Known rows, with every step that occurs:
pini > zikan > zali > lezo > bima > lizagi > fufak:  -3 -27  65  -7 -16   9  20 -59  10  29 -24  -8  13 -20 -20  -3  27  29   1  18   1 -18 -11  27  13 -21 -27  12  16  14 -55  32
lizagi > zali > lezo > sola > nadu:  -1 -22  35 -13  12 -20 -29 -32 -10  15 -15  15  24  29 -23   5  -1  -2  15  31   1  17  -9  28  27  13  24  30   3  20 -64  10
zavot > fufak > lizagi: -69 -22  22 -13 -21  23 -10   2 -13   7 -20  12  10  -1 -26  -6 -17 -52  13  30  -1  54  13   9  15 -14  -2  59  34  -6  12   7
bima > zikan > zali: -19 -19  44 -16 -12  -2  10 -31   1  23  -5   2  24  -7 -34  10  63   4   6  17   1 -18  -4  49   3  29  47  -1 -11  21 -19  15
zavot > fufak > lizagi > zali > zikan > pini > nadu:  16 -28  45   0 -12 -10 -46 -30  -2  29 -11  19  -2  15 -18   2 -21 -23  17   8  11  24 -17  44  -1 -18  11  42 -14 -11 -18  22
bima > zikan: -36 -15  22 -16 -11  20   9  -7  -4  12 -10   8   9   2 -26  18  30 -26   7  17  -8  -1   6  39   3  15  44   5   2  11 -29   9
dozopa > zavot > fufak > lizagi > zali > galu: -35 -25  29 -14 -25   7 -30  -5 -22  13 -28  14  -2  19 -21   5  -4 -16   3  21   4  39  -4  13  10  15   2  66  17   3  24   6
zali > galu: -59 -23  36 -18 -16  28  20  -6 -23  -5 -14  12   9  17 -21  10  19 -34   2  23  -7   0  16   5  13  10  17  23  11   1 -12  14
sola > lezo > bima > zikan > pini: -19 -20  24  -5 -20  17  22 -42   5  29 -10   0  -9  10 -14  22   3   7   6  16 -10 -54   1  78   7 -18  62  31   2   3 -22  13
dozopa > zavot > fufak: -53 -11  41 -18 -12  21  18  16  -1  17 -22  -6 -29  -1 -11   1  -1 -10  -2  26 -10  35   0  17  20  16  29  54   7   9  11  -7
lizagi > zali > zikan:   6 -15  28 -10  -1   0 -12 -16  -8  16   5  21   4  -5 -26  14  20  -6   6  19  -3  -3  -9  31   4  22  36  10 -30  15 -60   6
zavot > fufak > lizagi > zali > galu: -51 -28  22 -14 -27  12 -32 -11 -26   2 -21  31  29  12 -34  -8  -9 -30  11  22   4  40   7   7  13   2   1  62  29   2   8  16
lezo > pini: -42 -17  18 -14  -8  28  12   4 -14   3  -7   7   7   0 -17 -19  -7 -25   8  22 -17  -7   3  19  -1  25  40  31 -28  -7  -5  -3
sola > lezo: -45 -12  39 -15  -3  27  28  -8  -5   1 -11   3   7   7 -18  11   0 -22   0  24  -1   1  14  33  29   9  29  43   8   3 -13   1
zikan > sola > lezo > bima > lizagi: -17 -34  37  -9 -17  29  15 -32   2  18 -34   8  28   9 -20  10  27 -14  -4  21 -17 -41 -14  24  17  -8  -9  61   0 -11  -4  -6
zavot > fufak > lizagi > zali > lezo > bima > zikan: -30 -24  11  -2 -27   5 -40 -49   0  32 -17  20  11  10 -29  12 -27  -9  15  23   9  25  -4  48  14 -42  17  40  40  28 -52  29
sola > lezo > pini > nadu: -11 -18  47  -9   4  29  20  -4  -2  -1 -12  -3  -4  20  -8  -5 -29 -26   1  10   0   0   4  47  17   7  36  47 -25   0  -3   4
bima > lizagi > zali > lezo: -22 -17  27 -16   0  10 -24 -47  -2  19 -26  15  53   0 -18   1  23 -15   7  13   8 -12 -13  10  12  28  -4  15  -1  14 -50  16
pini > lezo: -59 -16  31 -13   4  31  25  -8  -3   1 -24   4  10  11  -3  -3  21  10   0  25  -1   8   5  14  27  18  10  19  -8  -2 -27  10
zikan > zali > lezo > bima > lizagi: -23 -29  45  -8 -16   9   8 -72   4  33 -24  -3  24 -13 -20  10  41   1   1  24   5 -39 -11  24  12  -8  -6  17   7  17 -44  28
pini > lezo > bima > zikan > zali: -20 -25  37  -6  -9   8  22 -51  10  28 -19   0   6   0 -17   8  61  59  -1  22   2 -32  -7  58  14  10  40   3 -12  26 -43  26
sola > lezo > bima > lizagi > fufak > zavot: -27 -19  26 -22 -25  18   5 -37   2   7 -38   3 -18 -15 -24   2  -9 -18  -5  20 -16 -18   7  31  17   6  -4  69  21  17 -51   4
pini > zikan > zali:   0 -18  65  -9   0   8  21 -16  -2  20   9  -1  22  -9 -22  -1  69   5   5  28   4 -16   2  37  16  10  21   1 -36   3  -5  13
zavot > fufak > lizagi > zali > lezo: -47 -18  29 -10 -15   8 -39 -30  -8  16 -16  19  32  12 -24  -9 -31 -24  15  26  16  46  -1  14  25 -15  -9  48  28  10 -28  21
zikan > zali > lizagi > fufak: -29 -24  51 -23 -12   6  14 -30  -6   7 -29   8  11 -24 -29 -27  27   3  -4  12 -10   8 -11   3   9  37 -20  33   1   0 -22  11
zikan > pini > lezo > sola > nadu: -26 -28  37 -11  12  -5  -1 -25  -4  15 -32   4  10  41   3  -7   8  35  14  27  -7 -10  -8  31  22  13  33  32  -5 -18  -9   7
pini > zikan: -18 -15  43  -9   3  29  18   7  -7  10   4   5  11   0 -15   8  32 -24   7  27  -4   2  11  30  16  -1  16   8 -22  -8 -14   6
pini > zikan > sola > nadu:  10 -23  59  -8   7   0  10   5  -6  10 -10  -6  12  32 -24  19  31 -28  11  30 -15   2 -14  30  19  -3  -3  19 -29 -16  -9   0
bima > zikan > sola > lezo > pini > nadu:  14 -28  58  -8  -5  20   2  -6   9   8 -18   2  16  50 -12   6  -6  -5   4   0  -6 -20 -18  62   8  -1  39  29 -28  -1  11   0
pini > lezo > bima: -49 -22  22  -5  -4  32  32 -21  -3  10 -24   5 -11  -1  -6   1  20  15  -4  32  -9  -7   2  26  24  -1  11  30 -10   2 -48  12
lizagi > zali: -18 -13  19 -16   0   6  -5  -8 -13  10  -7  19  24 -15 -32 -11  39 -18   3  24  -8   4  -5  20  11  41  23  32 -38   8 -46   0
lezo > bima > lizagi > fufak > zavot: -32 -22  17 -23 -27  14  -3 -29  -3  11 -38   5 -16 -26 -30  -7  18 -34  -2  23 -25 -12   3  15   0  17 -14  53   3  13 -64   7
zali > lezo > bima > zikan: -36 -20  26  -5 -17  22  13 -41   3  24 -10   0  -8  12 -17  32   1 -13   5  23  -2 -15   4  51  13 -33  33   0  23  25 -68  28
sola > lezo > pini > zikan > zali:  13 -15  68  -6   1  17  19 -19   3  14  13  -2  21   8 -11  -9  12  32   7  21   6 -38   3  58  18   5  51  21 -34   3  25   4
bima > lizagi > zali > lezo > pini > zikan > sola:  29 -28  49  -6  -1  20 -40 -28   5  25 -12  17  69  31  -6 -16  21  20  14   8  -1 -46 -34  17   2   2  -7   3 -46 -12  -4   4
zali > lizagi > fufak > zavot: -38 -17  34 -29 -13  22 -18 -15  -8  -3 -30  14 -15  -3 -18 -14  -4 -43  -2  17 -16   6   5   6  11  28 -19  40   1   1 -39   4
bima > lezo > pini > zikan: -20 -12  42  -6  -1  31 -10  -1  -4   5  -6  -5   8  26  -9  17  -1  -7  10  25   6 -19   6  33  13  -8  42   4 -11  -3  24   2

Rows:
-34 -21  28  -4 -22  15   7 -56   6  37 -10  -2  -6  18  -7  25   1   0  11  18  -4 -51  -3  61   3 -32  41  -2   6   7 -52  32 -> zali > lezo > bima > zikan > pini
 12 -17  32  -9  -7  -5 -16 -29  -5  28   5  17   8   0 -17   8  19   8  11  14  -5 -38 -17  40  -5  21  45   9 -45  -3 -43  10 -> lizagi > zali > zikan > pini
-47 -20  29  -6 -13  27  21 -35  -4  18 -12  -1  -9   3 -13  13  -3 -26   2  32  -5 -10   7  27  22 -26   9  23   9  12 -67  22 -> zali > lezo > bima
-43 -27  34 -14   5  30   5  -5  -4   6 -26  22  22  25   2 -14  28  29   3  29  -1   9   5  11  31  13  21  25  -1  -1 -17   0 -> pini > lezo > sola
-21 -20   7 -11  -9   5 -25 -17 -23  11 -13  20  31  -6 -35  -5  29 -50   9  26   1  20  -2  22   4  27  -6  42 -23  -8 -29   4 -> fufak > lizagi > zali
  2 -18  36  -6   4   4 -11 -39   4  24 -10  15  10  16   2   3  17  57   8  11   5 -39 -20  38   9  22  36   0 -40  -6 -44  16 -> lizagi > zali > zikan > pini > lezo
 37 -21  53  -3   3 -11 -18 -33   0  28  -3  11  -4   9 -13  11  19  -7   7   5   3 -24 -22  51  -5  14  32  10 -60  -5 -53  17 -> lizagi > zali > zikan > pini > nadu
-22 -26  10   0 -14   8 -26 -52 -15  23 -15  13  14   3 -25   6   1 -32   7  32   5   2  -3  32  13 -23 -14  38  -2   6 -69  25 -> fufak > lizagi > zali > lezo > bima
  7 -20  26   2  -1  19 -45 -26 -11  17   4  14  35  25  -9  -8 -23 -13  20  21  14  -5  -3  39   6 -21   4  12 -26 -10 -16  18 -> fufak > lizagi > zali > lezo > pini > zikan
-38 -23  15  -6  -7  27  21 -29   5  17 -25   5  -6   9  -8  14  26  28   0  21  -7 -17   2  47  15  -9  36  10   1  16 -52  19 -> pini > lezo > bima > zikan
-44 -22  36 -16  -6  19 -16 -10  -8   7 -26  12  20  28 -19  19  29 -17   5  34   5   3   7  14  26   3  34  26  25   9   2  -4 -> bima > lezo > sola
 19 -21  61 -20 -10  12 -29 -27   0  11  -6   6  -2  -2 -11 -32  11  15   5  13  -9 -33  -5  31   2  22   3  20 -41  -2   0   8 -> lezo > pini > zikan > zali > lizagi > fufak > zavot
 21 -27  12  -5 -11   4 -18 -43  -4  29 -13  25   5 -23 -27  20  30  -7   4  17 -10 -33 -18  30  -7   4  21  25 -20  15 -62   9 -> lezo > bima > lizagi > zali > zikan
-15 -21  36  -9   0  23  11   4  -9   3 -12   0  -4   8 -14 -16  -4 -42   5  13  -9   8  -3  30   1  18  26  31 -42  -4 -18   7 -> lezo > pini > nadu
-25 -16  19 -12 -16   2 -30  -1 -11  23 -24   6  -1  -1 -23  -6   3 -21   4  26   1  46 -10  22  11  25   3  70  -5   3   6  -6 -> dozopa > zavot > fufak > lizagi > zali
-10 -16  33  -7   0  32  10  12  -9   8   8   6   9   6  -9 -11   2 -11  11  23 -11 -14   6  34   3   2  36  11 -38 -11   8   0 -> lezo > pini > zikan
 17 -25  50  -6   4   3   1  11  -8   8  -5  -5  11  36 -18   0   2 -15  16  26 -22 -13 -17  32   5   0  18  23 -43 -21  12  -6 -> lezo > pini > zikan > sola > nadu
  5 -25  49  -7  -7  33   2  15  -5  11   2   9  25  27  -9 -15  24  -5  10  23 -19 -25 -14  24   5   1  15  15 -55 -25  19  -9 -> lezo > pini > zikan > sola
-27 -17  24  -7 -15  11 -46 -17  -6  25 -21   4  -2  25  -5 -15 -53   2  11  20   9  31 -15  25  10   4  13  58   2   5   9   4 -> dozopa > zavot > fufak > lizagi > zali > lezo > pini
  9 -28  59   1 -10  33  27  -9   4  18  -2   4   5  23 -12  15  23   3  -2  30 -13 -36  -4  48  30 -38   6  39 -22 -11  -9  -2 -> pini > zikan > sola > lezo > bima
  6 -21  56  -5   4   2 -17  -4  -2   4 -19 -16  10  57 -18  28   0  -7  15  27  -5 -18 -16  33  16  -7  22  15 -16 -13  29  -4 -> bima > lezo > pini > zikan > sola > nadu
 24 -22  54  -4   1  18 -27 -15   1  19   4  13  49  38  -6 -16   9  24  12  17  -3 -34 -27  28  14  -5   7   3 -60  -9 -18   4 -> lizagi > zali > lezo > pini > zikan > sola
-11 -28  64 -14   6 -26  -5 -48  -3  21 -15  -4  20  30 -21  10  17   8  14  34   9   4  -6  32  29   5  24  20  16  21 -35  19 -> zikan > zali > lezo > sola > nadu
-17 -22  49 -15 -12  21  11 -12   6  11 -16   7  30  35 -22  23  23  -3   3  14  -7 -22  -8  48  20   1  32  25   3   3  -1  -3 -> bima > zikan > sola > lezo
 20 -27  82  -6  13 -20  -7 -41   2  24   0  -5  20  36 -13  17  27  19  17  35  14  -4  -2  44  32 -20  21   0   6  13 -28  22 -> pini > zikan > zali > lezo > sola > nadu
-18 -21  54 -29 -16   0 -17 -39  -5   7 -24   7  -1 -12 -26 -20  34 -12  -4  17  -8  -7  -2  15  12  42 -15  34 -14   9 -34  10 -> zikan > zali > lizagi > fufak > zavot
-21 -25  29 -16   6  -8  -2  -2 -16   7 -18   8   2  18 -25   5  12 -31  12  35 -15  21   3  23  18  14  33  43   8   3 -25  -4 -> lezo > sola > nadu
  1 -21  70  -8  -1  31  20   3   4   9  -2   4  27  33 -10  12  26   0   2  24  -4 -19  -3  38  33 -17   4  25 -20 -16  14  -5 -> pini > zikan > sola > lezo
  3 -26  54  -8 -11  27   2  -7   2   8   0  11   5  41  -8  15 -33  15   6  15 -12 -36 -12  37  12 -11  41  30 -20  -8   9  -9 -> zali > zikan > sola > lezo > pini
-28 -27  52 -17 -22   1  12 -34 -10  12  -9   7  25  15 -31  20  59   9   4  14   4 -24   3  39   2  19  45  -5  11  24  -7  27 -> bima > zikan > zali > galu
-11 -20  34  -1  -8  20 -51 -16  -5  19   0  18  32  22  -9 -20 -51   1  24  21  14  24  -1  31  16 -36  10  31   3   0   4  17 -> zavot > fufak > lizagi > zali > lezo > pini > zikan
